Known rows, with every way that one mark hangs from another
gusi(fepivi): [ 20.9   5.4   8.9  -5.6 -51.3 -24.0  41.2  12.9 -24.4  -0.1 -23.5  43.0
  19.2 -50.3  63.5  -2.7 -50.1 -19.1]
nanat(gabib(bopesu fepivi lopo veseno)): [-16.5  -5.7 -16.8  -5.0 -42.7  -8.6  23.4 -21.9   3.0   9.9  36.0 -35.6
  -4.4 -12.6  70.9 -40.9 -30.3 -64.2]
gusi(fepivi gabib): [ 26.5   4.7   5.3  16.3 -48.6  -3.5  40.4  14.9 -37.0  10.8 -24.2  62.0
  -1.7 -25.3  57.2 -13.1 -47.4 -14.7]
fepivi(gusi): [ 27.1   6.5  -5.0   0.4 -24.1 -41.0  36.0  -3.1  43.4 -16.7  -5.3  55.0
  19.1 -38.5  59.5  -0.3 -58.4  19.9]
gabib(bopesu lopo): [ 20.2   4.2 -33.4   7.3 -35.1 -45.0  13.0  -6.1   4.1  12.5  17.7  -0.5
  24.5 -13.9  60.8 -18.5 -34.9  -2.3]
fepivi(gusi(gabib(bopesu lopo veseno))): [  4.1  -4.8 -29.9  29.2 -19.5   1.6  24.4 -24.4  13.7  23.8  57.2  27.6
  -9.2  24.8  55.0 -32.3 -32.9  -2.1]
nanat(gabib(bopesu fepivi(gusi) veseno)): [-10.1  -4.0  -5.7  -6.9 -34.8  -3.4  38.2 -29.4  36.0  -0.9  24.8   4.6
  -2.5 -25.1  64.9 -41.0 -42.4 -31.5]
nanat(gabib(bopesu fepivi)): [ 15.3   5.3  -8.2  -9.3 -45.8 -33.9  30.3  -8.0  24.7  -7.4 -22.8   6.3
  11.8 -47.4  65.2 -33.4 -46.5 -20.6]
nanat(gabib(bopesu lopo piba veseno)): [  5.4  -3.4 -23.7 -10.3 -60.6  -2.2  10.3 -15.3   8.2  -8.9  23.9 -24.8
 -15.2 -23.7  62.2 -18.0 -60.6 -62.4]
gusi(fepivi gabib(lopo piba veseno)): [  1.5  -7.1   1.7   3.2 -62.6  17.3  14.7   2.9 -69.2  23.7  39.0   8.6
 -36.7  -1.7  60.4 -16.9 -43.1 -83.0]
nanat(gabib): [ 30.8   9.2  -4.3  -2.3 -47.3 -26.3  41.1   7.4  39.8 -37.3 -51.2  38.5
  13.6 -57.9  63.9   2.9 -74.4  -9.1]
nanat(gabib(fepivi(gusi) lopo veseno)): [-20.9  -8.1  -2.0  -3.7 -31.3  -2.9  32.3 -22.4  32.6  -6.1  46.7  -9.9
 -16.0 -10.9  77.3 -27.8 -37.5 -66.5]
nanat(gabib(lopo)): [ 19.7   4.3 -15.8   6.1 -44.0 -22.4  29.5   3.3  38.1 -26.3 -16.9  15.0
   6.2 -32.4  71.8   0.0 -60.5 -29.4]
bopesu(gabib): [ 30.6  10.1  -9.3  -6.1 -37.5 -35.9  40.7   6.1  13.5  -8.9 -23.0  27.4
  23.9 -44.5  58.3  -8.5 -55.0   5.5]
lopo(gabib(bopesu)): [ 13.5  11.0 -21.7   1.2 -36.8 -43.8  27.4 -10.5  73.8 -23.0 -21.8   0.2
  36.4 -48.4  41.8 -11.7 -55.8  20.8]
fepivi(gusi(gabib(bopesu lopo piba))): [ 29.3  -0.2 -27.7  18.2 -33.6 -20.5   2.7 -13.6  21.4  14.5  39.6  32.2
 -17.3   4.7  55.9 -24.5 -47.1  -3.7]
bopesu(gabib(lopo piba veseno)): [  5.5  -1.8 -13.5 -18.9 -50.9 -15.3  15.3  -5.2 -17.3   3.6  40.0 -26.7
 -10.9 -21.0  61.9 -12.5 -50.6 -62.6]
bopesu(gabib(fepivi lopo)): [  4.2   2.0  -9.5  -9.3 -32.5 -43.1  23.4  -1.9  -5.0  16.5  27.7 -19.4
   9.2 -20.6  72.8 -31.2 -23.3 -41.0]
veseno(gabib(bopesu fepivi lopo)): [ -1.9   1.0 -15.2   4.7 -29.1 -46.1  15.8 -12.0  -0.5  21.2   8.7 -41.2
  -2.6 -27.2  48.4 -32.1 -38.7 -14.4]
fepivi(gusi(gabib(piba veseno))): [ 19.7  -0.3  -0.9   1.8 -37.2  -7.5  22.7  -8.4   7.2  -4.6  20.1  46.4
 -24.0 -17.3  49.3 -10.7 -64.6 -20.0]

Rows
[-10.3  -2.4   4.0 -15.9 -24.8 -16.4  44.1 -19.0   8.7  11.4  41.0   2.2
   2.1 -23.2  63.3 -36.2 -32.0 -31.2] -> bopesu(gabib(fepivi(gusi) veseno))
[ -6.0  -0.6  -5.6 -13.8 -46.3 -11.7  35.5 -17.8   5.7  -1.2   2.6 -10.6
   2.8 -37.3  62.1 -37.4 -43.2 -44.7] -> nanat(gabib(bopesu fepivi veseno))
[  4.4  -3.5 -25.0 -16.0 -54.0 -26.0  -1.9 -14.2 -28.9  14.1  50.1 -33.0
  -5.9 -15.8  55.3 -19.5 -45.1 -56.2] -> gabib(bopesu lopo piba veseno)
[-16.7   1.9  12.7 -36.7 -51.7 -40.1  13.7 -11.4  28.7 -24.0  12.5 -42.8
  -4.7 -60.8  47.1 -14.5 -56.3 -68.5] -> lopo(gabib(fepivi piba veseno))
[ 11.5   1.9   1.4 -14.5 -37.1 -44.6  11.8 -16.7  21.2   6.2   3.6 -15.1
 -19.2 -51.7  40.4 -29.1 -64.1  -6.0] -> veseno(gabib(bopesu fepivi(gusi) piba))
[ 15.7   6.1  17.1 -26.0 -49.3 -55.9  14.0   5.4  -9.0 -10.7 -31.7 -19.9
 -19.5 -74.1  42.1  -8.5 -74.5 -34.4] -> veseno(gabib(fepivi piba))
[ -4.7  -7.1 -19.1  25.8 -46.0  24.1  28.0 -10.5 -58.2  45.1  46.2  11.4
 -12.4  20.0  58.2 -37.5 -21.4 -44.2] -> gusi(fepivi gabib(bopesu lopo veseno))
[ 18.4   0.9  -2.7  -5.1 -48.5 -42.9  -4.9   6.4 -33.0  15.1  20.4  -2.4
 -28.5 -16.1  62.4 -25.1 -38.6 -62.3] -> gusi(gabib(fepivi lopo piba))
[-17.0  -4.0  -7.5 -13.4 -33.1 -22.2  28.6 -11.8 -23.7  22.3  51.4 -35.9
   0.0 -10.6  69.4 -36.0 -20.2 -64.3] -> bopesu(gabib(fepivi lopo veseno))
[  1.8  -1.5  -0.8 -30.8 -62.8 -16.1  16.7 -15.3  -4.2  -6.0   6.9 -23.5
 -15.7 -49.2  60.6 -34.3 -55.9 -69.2] -> nanat(gabib(bopesu fepivi piba veseno))
[-23.7   2.7   7.3 -20.1 -35.6 -36.8  33.3 -13.7  38.8 -19.4   7.0 -29.2
  13.8 -49.8  48.8 -18.3 -43.0 -43.9] -> lopo(gabib(fepivi veseno))
[  3.5  -4.1 -16.8  24.7 -19.3  -0.6  29.4 -14.6  13.0   9.2  46.5  36.6
 -14.4  15.7  58.6 -16.9 -40.8 -15.7] -> fepivi(gusi(gabib(lopo veseno)))
[ 23.0  -1.3  -1.0   8.2 -62.1  -4.1   9.8  12.9 -48.7  17.6  14.8  25.4
 -27.9 -12.2  63.5 -12.7 -46.8 -59.7] -> gusi(fepivi gabib(lopo piba))
[ -8.5  -5.2 -20.3  12.7 -32.1 -14.6  13.5 -16.8 -42.2  41.2  52.8 -17.0
 -13.0  15.9  57.3 -51.0 -13.0 -47.5] -> gusi(gabib(bopesu fepivi lopo veseno))
[-27.4  -1.4  -8.8  -8.6 -23.6 -24.4  30.5 -35.8  69.4  -2.8  42.0 -24.5
  14.4 -26.4  47.1 -38.7 -32.7 -16.4] -> lopo(gabib(bopesu fepivi(gusi) veseno))
[ 38.7   5.1  -3.9   5.9 -36.9 -26.9  18.3   0.4  23.5 -10.4  -1.7  62.1
 -16.3 -26.7  52.1  -6.6 -68.1   1.7] -> fepivi(gusi(gabib(piba)))
[  4.5   0.3  -9.1 -12.8 -45.3 -50.0  -3.5  -9.9 -10.9  16.4  14.2 -53.7
 -20.8 -38.8  46.4 -28.2 -51.8 -38.9] -> veseno(gabib(bopesu fepivi lopo piba))
[ 38.5   7.6 -14.2 -14.3 -63.5 -26.7  16.6  -1.3  29.9 -25.5 -34.0  15.7
   1.1 -58.4  57.9 -10.0 -77.6 -19.1] -> nanat(gabib(bopesu piba))
[  9.9  -4.9 -12.7   9.3 -34.3  -4.9  12.3 -12.3   4.0   4.8  50.5  24.8
 -31.0   5.4  56.6 -13.4 -52.2 -38.1] -> fepivi(gusi(gabib(lopo piba veseno)))
[-21.1  -1.5  11.8 -30.6 -40.6 -31.5  17.5 -22.3  58.6 -23.3  35.0 -28.3
 -10.4 -48.8  49.4 -18.1 -55.0 -55.5] -> lopo(gabib(fepivi(gusi) piba veseno))
[  8.7   0.0  10.8 -17.9 -51.9 -24.7  11.7   0.9 -50.2   9.6  11.5   4.7
 -29.9 -30.8  51.1 -26.2 -48.1 -66.5] -> gusi(gabib(fepivi piba veseno))
[ 10.8   0.7   1.8 -29.8 -51.8 -64.7  -8.3   4.6 -24.7   5.4  27.6 -29.5
 -11.2 -38.9  69.7 -17.0 -38.3 -75.1] -> gabib(fepivi lopo piba)
[  4.6   7.1  -4.7 -27.2 -51.9 -58.9   3.4 -12.3  48.6 -13.6  -0.6 -35.7
  10.3 -60.6  46.2 -28.0 -49.6 -29.7] -> lopo(gabib(bopesu fepivi piba))
[  4.3   1.0   6.2 -18.3 -45.1 -52.9   2.3   1.2 -10.5   0.1   2.0 -44.1
 -27.0 -49.5  50.1 -11.7 -60.8 -53.9] -> veseno(gabib(fepivi lopo piba))
[ -6.9   5.2   4.3  -9.5 -23.4 -48.9  30.8 -15.2  88.8 -24.1   5.8   1.6
  17.3 -46.9  54.5 -17.9 -45.0  -7.0] -> lopo(gabib(fepivi(gusi)))
[  6.8  -2.4  -4.4 -19.9 -37.4 -38.4   7.7 -10.6  15.8  12.7  55.3 -17.1
 -14.8 -19.8  73.1 -31.6 -34.4 -52.5] -> bopesu(gabib(fepivi(gusi) lopo piba))
[  9.3   6.2  -3.0  -4.2 -32.6 -49.0  27.0  -8.0   0.9  10.6 -23.9 -17.1
   5.0 -52.4  40.2 -28.7 -52.3   5.5] -> veseno(gabib(bopesu fepivi))
